Each row was made from one path, in order. Every step used is in the known rows, and no mark comes twice. Write each row's path.
In the rows, zero is written as 128.
Known rows
E P X T R: [144  98 144  73 144  94 193 200 121 107 101 129 140 158 167 205 103 165
 103  21 135 132 130 136 126 169 132 186 142 103 134 108 150 141 110]
C K J P X T: [123 100 153  30 192 132 137 131  73 119  62 132 104 175 169 190 106 203
 165 104  97 142 136 113  91 223 154 131 147  79 141 128  98 150 137]
R T: [158 112 150 123 134 108 149 135 146 131 117 157 116 116 123 146 130 132
 145 167 136 146 143 139 131 133 104 133 141 135 126 127  89 125 150]
J P S K: [ 77 145  87  68 131 146  67  98 104 185 107 117 100 107 179 113 132 145
 128  83  77  94  99  99 101 108 109 123 115  86 114 126 122 130  98]
C P E: [150 150 108 115 137 153 116 134 124 161 129  93 149 192 137 166 118 120
 113 126 112 176 132 124 102 153 108 199 156 137 111 123 171 122 110]
T X: [135 133 116 148 122 116 125 131  88  98 109 112 120 122 147 152 125 125
 147 119  94 126 139 107  96 126 137 155 120 119 132 130 134 143 145]
S P E K J: [136 173 139  96 164 133 116 125 111 145 116 103 155 199 146 174 107 169
  96 136  93 130 137 122 135 189  83 210 166  88 127 131 210 153 105]
R T X P: [168  90  91 100 114  69 158 161  88 116  94 120 108 110 133 139 123 148
 146 130  91 172 168 115 113  97 112 150 150 113  96 138  87 152 159]
K S: [140 145 123 115 143 146 116 104 135 128  77 113 112 126 111 100 112 162
 117 141 143 106 105 141 126 140  95 125 145 131 142 122 123 124  98]
S K: [124 144 125 109 109 126 124 134 102 157 129 136 127  98 159 140 137 117
 125 109 107 112 116 108 115 111 110 123 118 110 103 119 127 150 101]
S K C: [143 143 157  92  93 140 116 151  83 131 136 104 127 105 147 138 131 105
 137 123 100 106 117  92 140 165 121 121 123 118 109 109 135 180  76]
S P E: [132 174  98 115 120 110 114  86 127 154 149  98 149 146 141 153 100 152
 134 148 105 125 124 128 131 157  91 213 153 130 109 121 152 118  96]
E P: [126 128 114 115 142 132 147 148 140 128  90  78 154 169 150 128 124 130
  87  81 106 139 119 131 120  93 127 143 132 141 134 137 165 131 119]
X P E K C: [179 138 159  68 106 130 132 186  68 149 119  82 110 218 133 105 105 131
 114 124 113 163 146 106 180 146 110 177 181 118 105 138 205 204  88]
R T X: [165 116 141 146 130  98 151 138 102 100 103 138 110 111 140 172 130 129
 161 152 105 149 155 118  98 130 116 155 134 126 129 127  95 136 167]
C P: [133 114 102 126 139 139 117 160 133 150 106  95 151 145 127 150 134 125
 108  96 120 152 129 127 102 122 126 143 143 146 115 119 128 119 112]
K S P: [126 154  94 112 136 117 109  90 141 142  83  83 133  98 117 107  99 188
 122 131 127  78 101 143 129 140  73 160 160 138 130 113  99 109  73]
X P E: [144 140  81  76 112 109 134 127 104 156 135 102 127 172 128 113 105 145
 118 134 116 176 144 123 144 126 108 171 156 108  91 138 157 150 114]
C P S: [122 125  83 115 141 167  91 126 135 170 109  94 135 178 113 128 143 153
  99 106 109 139 123 124 106 140 110 144 134 115 139 106 136  87 108]
T X P E K: [163 144 113 102 115 110 141 172  47 149  96  97 105 207 159 136 108 138
 123 104  84 170 154 100 122  91 109 204 170  95 101 149 201 186 134]
S K E P X: [128 163 137  40 103 128 169 198 127 130 118 109 161 155 174 159 131 165
 114  90  67  97  99 113 100 157 122 156 151  88 114 119 185 190  81]
S K E P: [111 169 115  63 123 129 145 186 121 143 134  85 171 131 168 144 132 130
 100  93  87 116 103 123 106 110 113 130 132 108  98 122 176 164  77]
X P: [132 101  79  84 112  98 134 152 111 141 114 108 124 127 120  94 121 147
 116 106 118 150 145 125 148  94 124 121 144 116  94 139 112 141 119]
C K J P E: [122 160 129  69 190 143  76  90  71 152  98  84 136 177 162 158 104 168
 136 158  78 160 138 103  91 200 127 163 138 100 130 140 172 140 133]
K C P: [151 114 138 109 124 155 111 175 114 119 118  64 148 151 117 148 127 117
 121 108 114 145 133 113 123 177 136 145 148 154 123 110 137 144  80]
R T X P E: [184 129  91  90 110  80 158 135  79 126 108 116 108 153 139 155 106 145
 151 161  86 198 171 112 116 126  94 203 163 107  91 137 126 156 155]
E K C: [160 129 205 119 120 152 130 184  93 126 113 107 111 170 131 120 127 110
 128 115 127 115 132 112 162 146 129 133 153 137 144 125 173 183 102]
K E P: [115 153 123  83 140 132 151 173 146 112 130  78 173 158 137 133 124 144
 103 121 111 136 117 146 126 128 133 134 142 129 125 133 182 145 102]
S P E K: [142 175 141 121 131 120 122 130 112 178 125 107 134 185 160 146 104 144
 121 124 106 117 121 129 140 124  79 218 176 126 117 127 188 145 102]
X T R: [133 105 131 110 150  96 153 166 104 118 156 151 126  95 139 183 105 133
 127  77 172 143 136 137 139 159 131 140 117 112 119 104 110 115 123]
K J: [122 124 128 105 162 138 121 123 129  92 123 125 152 143 120 154 132 154
 102 142 112 136 144 125 120 190 130 117 118  91 136 129 145 140 130]
K J P: [ 84 112 112  77 185 135  88 116 127 105 100 110 136 118 160 144 119 155
 109 108  95 136 132 119 104 176 143 122 126  94 125 150 138 144 130]

Write each row's path
[145 109 153  81 133 127 187 144 121 106 111 172  96 167 141 177 117 163
 153  99 141 135 123 136 128 187 138 149 149  98 136 118 103 144 129] -> P X T
[149 145 168 122 152 155 126 148 119 154  55 121  97 168 126  98 118 159
 104 115 147 103 104 138 134 108  86 127 167 127 154 128 158 150 103] -> E K S
[149 146  72  95 107  97 130 131  64 125 118  90 119 167 145 138 103 143
 135 128  82 175 156 101 111 124 119 197 149  98  90 143 163 163 132] -> T X P E
[100 183 107  71 106 153 105 139 113 165 174 127 133 122 127 130 144 157
 129 154 100  91 105 117 121 162 101 111 117  68 118 100 152 134  87] -> P S K E
[136 105 123  83 124  61 166 168 114 118 140 143 138  93 155 209  93 187
 143  60 137  92 131 134 139 203 113 198 151 101 116  89  92 121  97] -> S P X T R
[147 122 118  70 138  78 155 143 121 119  93 126 120  93 137 182  76 224
 131  70 155  72 107 143 134 214  79 198 168 105 131  85  88 121  68] -> K S P X T R
[146  99 157  86 132  92 174 183 112 107 143 172 116 122 147 200 107 166
 139  65 153 121 133 129 130 203 137 166 136  92 132  97 117 136 122] -> P X T R
[ 96 169 108  47 166 147  78 100  98 142 117 110 136 137 193 174 112 139
 113 122  65 141 122  96  92 191 106 170 130  72  94 147 176 169 102] -> S K J P E
[168 195 112 102 139 124  98  61  86 196  77  55 129 158 120 122  83 201
 145 176 110 105 107 124 119 160  61 201 172 144 137  97 137 106  76] -> C K S P E
[154 168 175 129 136 147 135 146 108 167 119 132 113 213 151 140 118 121
 122 133 123 148 128 126 140 125 102 185 163 118 132 138 206 158 126] -> P E K
[131 139 146  38 140 132 212 189 139  93 115 125 139 196 148 186 111 173
 131  91 126 137 112 154 124 183 144 159 162  97 130 122 153 158 103] -> K E P X T
[ 82 129 107  55 167 138  84 126 103 131 104 117 137  91 188 158 129 146
 111  91  74 117 120  98  91 157 123 115 117  78  99 144 133 165 105] -> S K J P
[159 141 120  82 122 117 142 170  89 177 107 113 112 212 146 106 111 139
 106 108 118 170 143 120 154  94  95 177 177 106  99 147 195 173 117] -> X P E K
[150  93 131  80 144 144 173 174 128 126  93 142 117 185 137 199 120 160
 137  71 135 158 127 137 103 180 137 165 164 117 123 110  98 133 113] -> C P X T
[106 123  54  29 129 133  98 127  94 159 110 107 135 141 125 116 141 187
  75 111  75 131 137  95 128 157  93 103 117  34 102 120 141 149  94] -> X P S K J
[119 157 158  98 158 144  97 138 102 173  98 117  99 193 192 130 106 123
 129  98 104 145 118 122 120 108 117 187 169 119 118 159 191 162 127] -> J P E K
[108 112 135  78 131 119 118 135 133 124  87 133 103 131 176 139 115 165
 153  95  86 105 116 116 106 156 148 155 154 113 127 145 116 153 131] -> J P X
[172 168 147 112 166 176 111 149 120 188  53  83 121 231 135 131 108 153
  90 105 133 149 106 138 109 131  70 205 194 136 136 124 202 143  81] -> C P E K S
[112 137  93 103 145 153 120 115 139 150  87  78 139 195 131 105 134 154
  80  94 102 125 113 128 124 110 108 141 125 111 157 124 174 105 114] -> E P S
[117 140 123  85 145 141 116 135 108 122 124 135 150 114 149 165 140 141
  99 123  91 124 128 102 104 173 109 112 109  72 114 122 144 165 106] -> S K J
[150 124 132  92 105 155 106 183  86 148 122  67 145 118 147 159 136 104
 123  90  92 129 118  92 112 160 118 138 140 138  97 102 134 167  60] -> S K C P
[143 195  94 104 133 128 105  64 135 156 100  78 133 144 121 126  83 183
 123 159 122 105 102 139 129 174  57 212 172 134 125 114 149 114  70] -> K S P E
[143 129 145 108 168 135 117 126  80 131 105 104 149 156 119 152 133 170
 124 161 100 139 146 108 107 182 135 107 118 103 148 115 137 128 137] -> C K J
[158 154 151 124 149 162 122 176 113 187 105  98 132 235 149 160 124 120
 100 100 117 169 128 123 111 120 102 201 176 137 121 129 205 147 110] -> C P E K
[125 115  47  95 105 109 113 128  72 132 100  89 106 152 120 105 128 172
 123 107  80 137 149  99 117 108 119 145 127  76 119 126 129 127 130] -> T X P S
[ 99 166  99  74 140 157 126 147 146 134 133  76 160 183 118 112 134 170
  93 126 102 119 111 141 127 143 117 133 132  96 149 120 191 115  97] -> K E P S
[147 116  68  70  97  88 131 140  65 165  95 121  91 112 147 135 139 164
 138 124  62 142 150  89 105  99  78 140 130  66  93 116  91 145 130] -> R T X P S K
[131 129 120 100 105  96 142 126 139 130 113 121 136 128 143 154 114 184
 145 114  90  77 121 122 124 173 112 184 159 118 124 115 112 139 104] -> S P X
[145 144 117  82 118 114 131 103 148 132  66 105 122 127 129 124  97 217
 133 125 106  57  99 133 122 185  80 188 178 116 140 112 106 131  74] -> K S P X
[142 121 142  89 124 129 166 162 144 117  74 106 142 194 158 145 125 163
 102  78  87 119 119 125 113 140 134 170 154 119 145 134 169 155 119] -> E P X
[194 129 136 100 123  87 165 182  65 153  84 124  95 201 156 155 111 140
 137 137  88 191 169 112 124  94  87 205 184 103 101 145 164 181 158] -> R T X P E K
[140 161 150  99 130 124 127 155  85 151 153 104 147 135 114 133 130 157
 165 180 117 122 128 125 115 151 137 106 134 127 130 108 133 131 121] -> C K E
[118 110  55  74 114 122 112 121 109 163 115 103 111 158 104  76 129 172
 101 116 111 135 136 120 149 111 109 118 134  88 120 126 127 113 114] -> X P S
[108 151  90  83 126 157 116 124 117 178  93  83 140 167 160 121 141 143
  78  70  80 110  99 108 113  93  89 138 115  93 135 117 172 126  90] -> E P S K
[ 84 124 138  75 193 170  70 128 113 148  75 119 108 191 152 120 133 177
  91  97  90 113 126 116 117 154 117 123 139  64 155 149 183 140 128] -> E K J P S
[112  88 139  55 150  87 141 175 107 115 117 158 100  99 189 192  92 169
 152  40 135 117 129 128 117 186 152 167 143  98 118 120 101 141 120] -> J P X T R
[105  83 140  36 187  97 135 169 110  81 110 152 126 115 180 220  96 194
 125  53 121 126 142 123 110 245 150 158 135  60 126 123 120 154 123] -> K J P X T R
[122 132  42  73  89 113 105 133  48 162 102  95 103 123 152 119 136 161
 121  85  56 119 133  78 103  91 101 138 118  57  96 118 128 151 108] -> T X P S K
[105 153  61  23  92 120 110 163  94 178 161 107 131 119 117  95 135 174
 114 129  90 114 122 111 138 125  99 104 130  57  84 113 136 148  76] -> X P S K E
[114 130  44  50 125 123 102 129  49 129  95  91 126 137 142 141 139 186
  95  99  41 126 150  74  94 155 104 127 108  22 105 121 149 161 110] -> T X P S K J
[163 185 169 112 153 164 123 124 116 168  73 117  97 211 134 114 102 152
 108 142 140 127 105 137 136 140  69 184 178 118 147 129 205 154  96] -> P E K S
[142 123 119  99 123 181  85 144 112 141 116  65 131 181  99 127 135 142
 112 119 105 129 127 108 127 192 120 144 138 126 147  99 147 116  77] -> K C P S
[141 150 135 118 146 126 116 133 127 167  55  93 118 140 135 102 104 180
 107 107 130  74  98 141 138 106  63 162 179 137 137 119 140 133  77] -> E K S P
